Every row comes from one small tree of marks. The marks that hang from a mark follow it in brackets, in alphabetical order. Every link used is in the known rows. Which tree was each row made from?
Known rows
fatak[dasozul[fovum[totim] totu] vopug]: [ -1.7 -11.0   3.5  13.0  13.7  44.8  16.5  25.2 -16.4   2.5  14.6 -17.4
   0.1 -28.6  -4.7  31.2  -4.6  35.2  -8.1  -6.0   6.6  41.0]
vopug[fatak[dasozul[fovum rolo totu]]]: [  0.0   6.5   2.5   8.2  -2.0  57.0   8.6   5.2   4.0  13.8   5.3 -13.3
  31.4 -14.4  -5.5  23.6   1.1  12.8  21.0 -13.7   8.0  30.9]
zomaluv[totu]: [  1.2 -16.9  10.4  -8.5  -4.0  23.1  12.9  10.7   0.4   7.1  -0.3  18.2
   2.7   5.3 -14.7  15.1  -5.5   8.8   1.3  -1.1   5.8  33.9]
redob[totu[dasozul[fatak[vopug] fovum rolo] zomaluv]]: [-19.3  -3.9   4.3  45.3  29.2  21.9 -13.8   4.5 -16.6   6.9   8.6 -10.5
  -0.1   1.8  -4.2  65.2  14.6  22.3   8.3 -14.0  -9.0   0.7]
totu[dasozul[fatak[vopug] fovum rolo] zomaluv]: [-31.8   8.5 -24.6  45.0  39.5  27.7  -7.0  11.6 -15.1  13.4  -3.4 -31.1
  17.9   9.7  17.9  70.0  13.3   9.8   8.3 -24.2 -18.3 -14.4]
redob[totu[dasozul[fatak[vopug] fovum[totim]] zomaluv]]: [-23.1  -3.1  -1.4  51.5  23.3  20.3  -5.8   6.7 -10.8   8.5  12.7   4.0
   1.3   1.4  -5.0  53.9  17.2  27.5   8.1 -11.3 -11.8   9.3]
vopug[fatak[dasozul[rolo totu[redob zomaluv]]]]: [-10.8   2.2  10.0  25.1  -1.1  49.2   4.0   8.7  -0.8  24.3  10.5 -15.7
  37.6  -9.1   3.6  31.3   0.6  18.2  30.8 -21.2  11.3  10.9]
nipig[fovum[totim]]: [-26.3  11.1 -18.9  -9.5  -8.6  -5.9 -19.3   5.2  -1.2   8.9  -2.5   0.6
  27.3  -9.6 -14.9  -6.0  -5.3   3.4  32.4  24.4 -14.4   5.3]
fatak[dasozul[rolo]]: [-11.3  -9.9  27.9   5.3  -8.1  25.7   5.9   3.7 -11.4  11.1   6.6 -27.1
  10.7  -9.9   3.9  10.6 -13.4   4.8   0.8 -10.3   6.5   4.3]
fatak[dasozul[fovum rolo totu[redob zomaluv]] vopug]: [ -7.6  -8.0  14.3  22.6  29.6  42.8  -1.8  26.7 -34.8  10.0   9.1 -46.6
  12.1 -26.0  -0.8  65.4   2.9  32.5  -3.7 -13.7  10.1   5.8]
redob[totu[dasozul[fatak fovum[nipig]] zomaluv]]: [-21.3  -3.4   7.4  46.5  20.8  18.6   2.6   3.1 -11.7   4.7  11.0  -0.3
   3.3  12.5  -9.8  52.0  19.9  16.1   9.3 -11.3 -11.9   9.4]
dasozul[fatak fovum[nipig] rolo]: [ 22.7  -6.7 -29.1  15.4  10.6  43.2  19.6 -12.5 -11.1 -10.5   0.2 -31.5
  30.1   1.9 -11.6  50.3   4.6  -4.3   5.3  20.9  -4.9   6.7]
zomaluv[totu[dasozul[fatak rolo]]]: [-15.7 -12.5   7.8  11.7  12.8  39.1  19.6   3.0  -1.1  14.4  -4.0   8.9
   5.9  20.8  -0.9  35.1  -5.8   3.7   6.6  -6.4   4.0  36.6]
vopug[fatak[dasozul[rolo]]]: [ -3.9   4.3   6.7  10.8 -12.3  43.9   4.5   5.3   2.8  27.1   5.6 -14.4
  30.6 -16.7   7.7  15.9  -1.2   9.1  30.3 -18.6   4.0  15.8]
fatak[dasozul[fovum] vopug]: [ -6.2   0.0  10.8   2.5  11.0  33.3  12.8  25.3 -24.6  16.0   2.5 -30.4
  -4.9 -35.2   9.0  28.4  11.7  21.3  -8.3 -15.9  -3.6  24.8]
totu[dasozul[rolo] redob zomaluv]: [-46.1  11.2   8.2  59.9  41.5  -5.3 -18.8   3.9 -29.3  32.0  -0.9 -27.7
  31.5  20.6  15.0  61.0  11.1  -1.5  13.1 -15.6  -3.4 -52.9]
zomaluv[totu[dasozul[fovum] redob]]: [-21.9   2.2  16.7  18.0  28.2  25.4  20.5   5.9 -15.4  24.1  -9.3   9.1
  12.0  14.6  -9.9  37.3  17.0  -1.8  -6.2   1.7   6.6  25.2]
totim[fovum]: [-18.1  21.0  -3.9 -11.3 -10.1  -3.4  -6.5  14.5 -23.1   1.5  -1.9  -4.1
  17.5   3.1  -8.2   7.8   3.1  -9.1  16.1   1.5  20.0 -14.5]
totu[dasozul[fatak fovum[nipig]] redob]: [-26.3  21.2  -2.7  53.5  42.1  22.5  34.5  -8.5 -20.8  22.7  -6.6 -17.8
  23.3  19.8  12.6  45.5  36.7 -12.1  -0.8   8.6  -0.5  -1.2]
redob[totu[dasozul zomaluv]]: [-28.6  -4.1  20.8  39.6  17.3  -0.8 -15.3   6.0 -10.5   8.6  12.2   6.9
  -5.2   9.9  -7.1  36.8  10.1  15.8   9.9 -18.9  -7.2  -0.9]
vopug[fatak[dasozul[fovum[nipig totim] rolo]]]: [  2.5   0.5  -7.3  17.7 -11.9  49.9  10.8   3.5  -3.3  24.0   9.9 -12.1
  45.5 -18.0  -6.4  24.2  -3.0   8.7  31.0  -5.4   0.1  22.8]

Write each row's tree
[ 10.8 -19.5 -23.2  42.5  27.4  25.2  -5.2   0.3 -27.0 -13.0  18.4 -20.2
  55.2   8.2 -45.4  71.3 -17.1  15.7   8.5  30.8   9.1 -14.9]	dasozul[fovum[nipig totim] rolo totu[redob zomaluv]]
[ -7.3  -0.1 -18.6  39.1  27.5  21.4  -0.3   6.5  -4.9  -9.6   9.4  -0.4
  34.3   5.2 -30.0  41.5   6.5  20.2  -9.2  15.6   6.7  -4.3]	dasozul[fovum[totim] totu[redob zomaluv]]
[-19.3   4.8  -9.4  28.4  30.6  22.9   6.6  -2.7 -10.4  12.1  -1.7 -19.1
  -0.9  10.4  25.8  40.4   0.8   4.4  11.3 -10.3  -2.8   5.9]	totu[dasozul[fatak[vopug] rolo]]
[-29.8  -2.8  14.2  46.1  16.1  13.2  -4.7   2.1  -3.7   9.1  11.4   5.4
  -4.3  12.6   1.2  41.8  16.4  20.3  10.5 -18.3  -7.3   4.4]	redob[totu[dasozul[fatak] zomaluv]]
[-16.4  13.1  -9.0  52.4  51.7  26.5  19.2  -5.4 -35.6  23.5  -4.6 -36.1
  24.1   9.2  14.2  70.9  26.3  -3.9   6.5  10.2   1.2 -10.1]	totu[dasozul[fatak[vopug] fovum[nipig] rolo] redob]
[  9.9 -11.1  -9.2  28.6  35.0  25.6  -5.6   2.7 -30.3 -14.4   8.6 -32.1
  41.9  10.8 -38.5  72.4  -3.3   7.6   3.4  19.0  10.0 -15.3]	dasozul[fovum[nipig] rolo totu[redob zomaluv]]
[-20.5  -7.5  22.0  20.7  25.3  21.4  10.9   2.7 -18.2  26.6  -4.5   4.2
  14.7  17.2  -6.6  41.9   0.9  -0.6   4.8   0.9  10.8  14.4]	zomaluv[totu[dasozul[rolo] redob]]
[ 22.2 -16.7 -18.9  28.6  27.6  27.3   4.6  -9.8 -25.0 -16.0  14.7 -14.3
  44.2   5.5 -47.3  56.0 -17.8   8.2   2.4  44.0  18.4   2.3]	dasozul[fovum[nipig totim] rolo totu[redob]]
[-13.3  -1.3  18.9  23.7   7.4  39.5  25.9   7.4  -7.3   4.2  10.3 -11.3
  21.0  -7.8 -14.1  15.9   2.8  15.4 -15.6   5.6  13.6  25.3]	fatak[dasozul[fovum[totim] totu[redob]]]
[ -6.1  13.8   1.6   9.2  -8.0  47.0  13.5   7.7   6.0  24.7   1.1  -8.2
  27.9 -18.8   5.3  11.3  14.7   7.2  19.2 -18.6  -0.4  28.2]	vopug[fatak[dasozul[fovum]]]
[-45.5  22.9 -13.3  69.9  52.2  20.4   6.9  13.0 -22.8  32.0  -5.6 -29.9
  24.8   9.5  28.2  71.7  43.6   9.5   3.4 -18.5 -12.7 -26.6]	totu[dasozul[fatak[vopug] fovum] redob zomaluv]
[ 22.7  -5.0 -29.4   9.3  34.7  60.2  11.4  -0.3  -5.2 -25.9   0.5 -29.3
   5.8  -5.9  -8.3  62.0   2.9  24.2  -5.7  11.9  11.6  28.1]	dasozul[fatak[vopug] fovum rolo totu]
[  6.2  -2.3 -26.7  40.6  47.1  56.1   2.0   7.5 -17.1 -11.6   1.9 -41.7
  25.6  -3.7  -2.8  89.5  16.3  31.7  -1.1   5.9  10.5  -6.3]	dasozul[fatak[vopug] fovum rolo totu[redob zomaluv]]
[-12.8  -3.3   6.5  29.4  23.1  10.6  -3.3   9.4  -5.9  -5.5   8.2  -4.6
  15.2  14.4  -9.4  33.0   4.4  18.3   0.0  -2.5  14.3 -10.9]	dasozul[totu[redob zomaluv]]
[-52.2  16.3   0.6  72.5  37.3  11.7   8.5   5.5 -12.2  33.0  -1.4 -18.6
  26.4  25.2  32.3  54.4  31.2   4.5  10.8 -20.6  -6.5 -33.6]	totu[dasozul[fatak] redob zomaluv]
[  9.9   9.8 -31.1  11.4  19.9  41.4  20.2   4.7  -1.5  -2.4  -6.3 -19.0
  -0.3 -15.3  11.7  35.4  28.8  14.5  -7.7   2.3  -8.6  20.7]	dasozul[fatak[vopug] fovum]
[  0.2 -19.4  20.0   4.6  13.4  38.3   3.4  22.1 -24.3   2.7  13.6 -32.9
  -5.3 -23.8   5.0  38.7 -17.2  32.9   2.5 -14.5  15.0  24.8]	fatak[dasozul[rolo totu] vopug]
[-24.1  -3.9  22.4  21.1  22.1  20.4  17.6   6.6 -13.8  27.5  -4.7  12.6
   8.3  17.8  -3.3  32.0   9.7   1.1   0.8  -2.0   8.6  21.8]	zomaluv[totu[dasozul redob]]
